In the rows, 100 means zero.
Known rows, with every step that occurs:
boba -> mafe -> dugub -> nutak: 96, 93, 104, 84, 114, 96, 104, 85, 95, 93, 94, 96, 120, 111, 88, 87, 84, 99, 104, 97, 132, 102, 104, 91, 49, 103, 95, 136, 99, 90
mafe -> dugub: 101, 103, 114, 85, 104, 112, 105, 95, 89, 95, 82, 101, 97, 100, 109, 97, 96, 103, 105, 100, 117, 108, 94, 96, 93, 100, 86, 110, 109, 128
volag -> supod -> nutak -> duku: 86, 100, 106, 78, 145, 112, 99, 98, 123, 119, 96, 84, 101, 94, 112, 88, 93, 122, 87, 128, 109, 101, 83, 77, 72, 92, 103, 112, 95, 100
kilomi -> nutak: 108, 109, 79, 88, 112, 100, 94, 114, 95, 121, 107, 94, 94, 104, 107, 103, 95, 108, 106, 105, 117, 109, 90, 98, 74, 104, 82, 117, 116, 80
tama -> duku -> nutak -> dugub: 111, 102, 132, 83, 136, 122, 89, 111, 110, 107, 106, 83, 93, 101, 112, 106, 80, 67, 102, 113, 102, 100, 79, 104, 89, 116, 86, 109, 92, 129
dugub -> nutak -> kilomi: 98, 97, 99, 89, 106, 90, 106, 113, 101, 72, 97, 66, 108, 111, 97, 97, 82, 110, 115, 105, 131, 112, 83, 109, 65, 108, 84, 114, 94, 108
tifog -> tama -> duku -> nutak -> kilomi: 118, 94, 122, 87, 144, 109, 120, 108, 101, 111, 108, 86, 82, 108, 108, 99, 111, 87, 84, 111, 105, 104, 53, 131, 87, 114, 79, 126, 77, 120
supod -> volag: 117, 94, 108, 85, 126, 111, 89, 102, 107, 104, 97, 96, 98, 92, 106, 121, 89, 114, 91, 103, 96, 120, 107, 101, 102, 99, 79, 119, 100, 112
tifog -> tama: 109, 100, 105, 93, 117, 106, 116, 96, 106, 113, 104, 101, 77, 99, 108, 101, 124, 105, 82, 105, 111, 119, 90, 114, 84, 115, 89, 119, 100, 107
supod -> nutak -> dugub -> mafe: 113, 110, 123, 61, 119, 91, 108, 103, 114, 106, 98, 77, 101, 94, 80, 94, 37, 81, 119, 104, 108, 119, 105, 78, 50, 117, 94, 106, 113, 113
boba -> mafe -> dugub: 103, 97, 108, 84, 115, 109, 107, 83, 94, 98, 85, 111, 108, 106, 89, 97, 100, 92, 102, 92, 120, 98, 109, 92, 61, 95, 91, 124, 103, 105
nutak -> duku: 96, 100, 86, 93, 117, 119, 108, 97, 122, 102, 94, 95, 88, 103, 120, 97, 120, 113, 98, 109, 125, 95, 84, 105, 84, 100, 98, 101, 89, 120
mafe -> dugub -> nutak -> domol: 97, 96, 100, 86, 88, 92, 106, 100, 83, 72, 84, 76, 114, 102, 106, 86, 82, 98, 123, 89, 131, 114, 102, 102, 78, 106, 90, 131, 104, 136
tifog -> nutak -> kilomi -> mafe -> dugub: 122, 93, 129, 82, 90, 87, 126, 96, 85, 71, 69, 70, 112, 102, 95, 108, 67, 85, 118, 92, 121, 88, 71, 92, 97, 105, 89, 121, 82, 129
dugub -> mafe: 115, 102, 107, 75, 103, 99, 107, 98, 106, 105, 94, 88, 101, 95, 89, 116, 81, 106, 110, 89, 117, 107, 98, 99, 69, 106, 89, 108, 113, 107
duku -> nutak: 103, 106, 122, 85, 119, 115, 83, 118, 106, 106, 109, 93, 98, 114, 100, 118, 92, 99, 107, 104, 104, 98, 82, 107, 95, 101, 86, 94, 88, 111
domol -> nutak -> kilomi -> mafe: 107, 106, 79, 87, 85, 87, 111, 111, 100, 88, 88, 67, 104, 98, 97, 120, 51, 99, 119, 79, 133, 98, 88, 97, 76, 112, 95, 108, 108, 97
volag -> supod -> nutak: 91, 104, 127, 78, 133, 106, 93, 105, 101, 119, 96, 79, 99, 95, 98, 98, 74, 120, 88, 118, 99, 114, 91, 75, 74, 94, 89, 112, 106, 82
kilomi -> nutak -> boba: 115, 105, 72, 90, 107, 112, 109, 110, 107, 118, 107, 78, 109, 95, 103, 107, 99, 95, 114, 103, 108, 105, 97, 96, 65, 110, 87, 123, 131, 96
volag -> supod: 101, 95, 119, 89, 121, 115, 91, 104, 108, 107, 86, 85, 104, 90, 110, 117, 95, 122, 93, 110, 101, 108, 100, 84, 84, 95, 87, 113, 112, 102
duku -> nutak -> boba -> mafe -> dugub: 109, 92, 119, 82, 124, 125, 105, 96, 110, 97, 101, 95, 130, 111, 78, 107, 94, 72, 114, 97, 102, 85, 101, 95, 64, 102, 97, 123, 101, 118
domol -> nutak: 100, 108, 81, 87, 108, 103, 91, 112, 102, 114, 104, 82, 95, 102, 111, 114, 78, 104, 113, 92, 118, 111, 98, 100, 80, 112, 98, 108, 117, 93
tifog -> nutak -> duku: 113, 93, 102, 86, 125, 111, 105, 100, 121, 102, 101, 80, 93, 108, 116, 103, 117, 98, 107, 116, 114, 90, 73, 105, 96, 106, 106, 110, 73, 119
nutak -> boba -> mafe: 113, 92, 96, 91, 114, 117, 117, 89, 119, 98, 101, 81, 111, 100, 78, 112, 111, 83, 109, 90, 109, 96, 114, 103, 49, 104, 95, 119, 107, 90
tifog -> nutak -> kilomi -> mafe: 126, 97, 120, 84, 92, 87, 119, 106, 101, 75, 84, 57, 104, 103, 88, 120, 74, 90, 115, 92, 118, 90, 71, 102, 92, 108, 89, 112, 76, 109
tifog -> tama -> duku -> nutak -> kilomi -> mafe -> dugub: 121, 93, 133, 87, 118, 101, 132, 87, 85, 100, 80, 91, 97, 97, 107, 96, 89, 76, 81, 100, 120, 91, 48, 112, 92, 113, 82, 141, 82, 138
tifog -> nutak: 120, 98, 123, 86, 115, 103, 100, 108, 100, 102, 101, 72, 93, 106, 99, 116, 100, 93, 109, 106, 105, 103, 84, 104, 98, 109, 92, 108, 87, 107
domol -> nutak -> boba -> mafe: 109, 94, 69, 86, 117, 112, 109, 99, 122, 109, 109, 71, 118, 100, 83, 116, 87, 79, 119, 82, 114, 100, 120, 97, 46, 113, 110, 126, 124, 82
duku -> nutak -> kilomi: 108, 101, 120, 84, 117, 109, 96, 126, 102, 84, 100, 82, 103, 118, 96, 112, 79, 99, 118, 104, 106, 100, 74, 114, 86, 99, 80, 93, 82, 120

Rows:
93, 100, 112, 87, 104, 99, 101, 94, 89, 88, 90, 86, 112, 102, 108, 89, 88, 110, 104, 107, 134, 113, 92, 94, 78, 105, 90, 124, 106, 118	mafe -> dugub -> nutak
98, 103, 113, 90, 83, 89, 105, 81, 89, 86, 81, 79, 118, 94, 102, 97, 71, 107, 96, 93, 144, 97, 89, 84, 74, 106, 93, 129, 103, 117	kilomi -> mafe -> dugub -> nutak
97, 103, 135, 74, 139, 107, 95, 110, 114, 107, 92, 79, 102, 89, 103, 96, 52, 96, 100, 123, 92, 122, 106, 62, 65, 109, 95, 114, 114, 107	volag -> supod -> nutak -> dugub
103, 93, 104, 87, 104, 111, 114, 92, 102, 83, 91, 68, 125, 96, 104, 92, 96, 99, 115, 102, 125, 110, 98, 94, 68, 112, 96, 133, 120, 132	mafe -> dugub -> nutak -> boba
104, 89, 89, 91, 116, 106, 111, 89, 123, 92, 109, 63, 125, 105, 77, 104, 98, 89, 109, 96, 124, 100, 111, 100, 36, 111, 100, 131, 107, 82	dugub -> nutak -> boba -> mafe
118, 97, 67, 89, 117, 112, 113, 98, 115, 120, 110, 87, 118, 103, 81, 105, 100, 83, 111, 96, 109, 95, 110, 94, 39, 108, 90, 135, 123, 70	kilomi -> nutak -> boba -> mafe
108, 101, 111, 86, 81, 94, 126, 95, 85, 70, 62, 87, 109, 97, 96, 101, 71, 98, 110, 87, 130, 95, 82, 93, 85, 99, 82, 114, 100, 137	nutak -> kilomi -> mafe -> dugub
98, 95, 107, 81, 104, 93, 113, 106, 89, 69, 80, 75, 118, 109, 104, 84, 73, 109, 116, 106, 134, 114, 83, 101, 70, 106, 83, 123, 101, 132	mafe -> dugub -> nutak -> kilomi
102, 100, 103, 79, 129, 106, 118, 92, 115, 112, 110, 77, 107, 104, 65, 94, 92, 85, 104, 100, 107, 103, 109, 93, 36, 104, 98, 118, 101, 79	supod -> nutak -> boba -> mafe
99, 98, 90, 93, 87, 94, 102, 106, 96, 76, 100, 67, 107, 101, 97, 99, 87, 104, 120, 87, 130, 113, 103, 111, 73, 107, 90, 121, 98, 116	dugub -> nutak -> domol
98, 87, 95, 86, 95, 88, 110, 87, 89, 73, 89, 84, 123, 107, 84, 85, 81, 85, 122, 81, 134, 101, 116, 99, 49, 102, 95, 141, 98, 109	boba -> mafe -> dugub -> nutak -> domol
106, 104, 125, 90, 135, 119, 90, 107, 96, 119, 110, 83, 87, 103, 108, 109, 103, 90, 89, 110, 109, 96, 65, 116, 97, 103, 80, 108, 86, 108	tama -> duku -> nutak
95, 103, 61, 87, 119, 111, 96, 107, 123, 114, 104, 84, 94, 102, 125, 102, 94, 107, 110, 103, 128, 99, 91, 98, 81, 110, 112, 108, 106, 109	domol -> nutak -> duku
107, 106, 88, 83, 84, 87, 116, 102, 86, 84, 71, 75, 117, 96, 101, 108, 47, 94, 122, 81, 135, 99, 87, 88, 82, 109, 96, 119, 114, 122	domol -> nutak -> kilomi -> mafe -> dugub
127, 104, 88, 72, 111, 93, 101, 112, 110, 115, 99, 93, 113, 93, 95, 105, 44, 81, 129, 101, 109, 109, 107, 76, 51, 122, 90, 124, 135, 104	kilomi -> nutak -> dugub -> mafe
106, 104, 77, 83, 108, 96, 104, 121, 100, 93, 97, 71, 98, 107, 106, 110, 65, 102, 127, 92, 120, 112, 91, 106, 79, 112, 93, 106, 113, 104	domol -> nutak -> kilomi
90, 95, 91, 86, 117, 107, 105, 88, 112, 91, 91, 89, 111, 105, 125, 75, 104, 112, 99, 116, 141, 99, 81, 95, 74, 106, 103, 127, 95, 132	mafe -> dugub -> nutak -> duku
117, 93, 110, 93, 123, 109, 113, 104, 95, 112, 114, 87, 80, 98, 109, 100, 119, 76, 88, 97, 102, 105, 70, 131, 96, 114, 86, 134, 82, 129	tifog -> tama -> duku -> nutak -> domol
122, 94, 119, 81, 115, 96, 113, 119, 100, 82, 92, 63, 97, 112, 96, 111, 89, 91, 125, 104, 105, 103, 75, 113, 91, 109, 87, 108, 80, 114	tifog -> nutak -> kilomi
92, 96, 95, 90, 95, 98, 112, 76, 111, 85, 82, 84, 120, 97, 115, 85, 86, 111, 92, 104, 155, 84, 79, 84, 79, 104, 105, 127, 90, 129	kilomi -> mafe -> dugub -> nutak -> duku
90, 96, 83, 92, 118, 106, 100, 94, 123, 93, 104, 79, 103, 106, 119, 87, 111, 119, 98, 114, 140, 99, 83, 104, 69, 106, 103, 113, 87, 113	dugub -> nutak -> duku
99, 89, 102, 80, 113, 89, 116, 93, 96, 72, 87, 84, 127, 116, 83, 83, 71, 97, 117, 96, 135, 102, 97, 99, 39, 104, 88, 136, 94, 102	boba -> mafe -> dugub -> nutak -> kilomi
102, 109, 108, 81, 121, 112, 118, 102, 109, 108, 105, 69, 96, 97, 87, 94, 93, 93, 106, 105, 106, 114, 93, 97, 66, 107, 93, 109, 110, 106	supod -> nutak -> boba
106, 95, 106, 91, 82, 100, 122, 81, 100, 81, 82, 64, 133, 87, 97, 100, 78, 95, 105, 90, 138, 96, 95, 84, 68, 112, 99, 138, 113, 127	kilomi -> mafe -> dugub -> nutak -> boba
111, 105, 67, 90, 89, 96, 102, 115, 88, 102, 101, 85, 98, 102, 102, 100, 91, 95, 124, 89, 115, 110, 100, 106, 77, 104, 82, 122, 116, 102	kilomi -> nutak -> domol
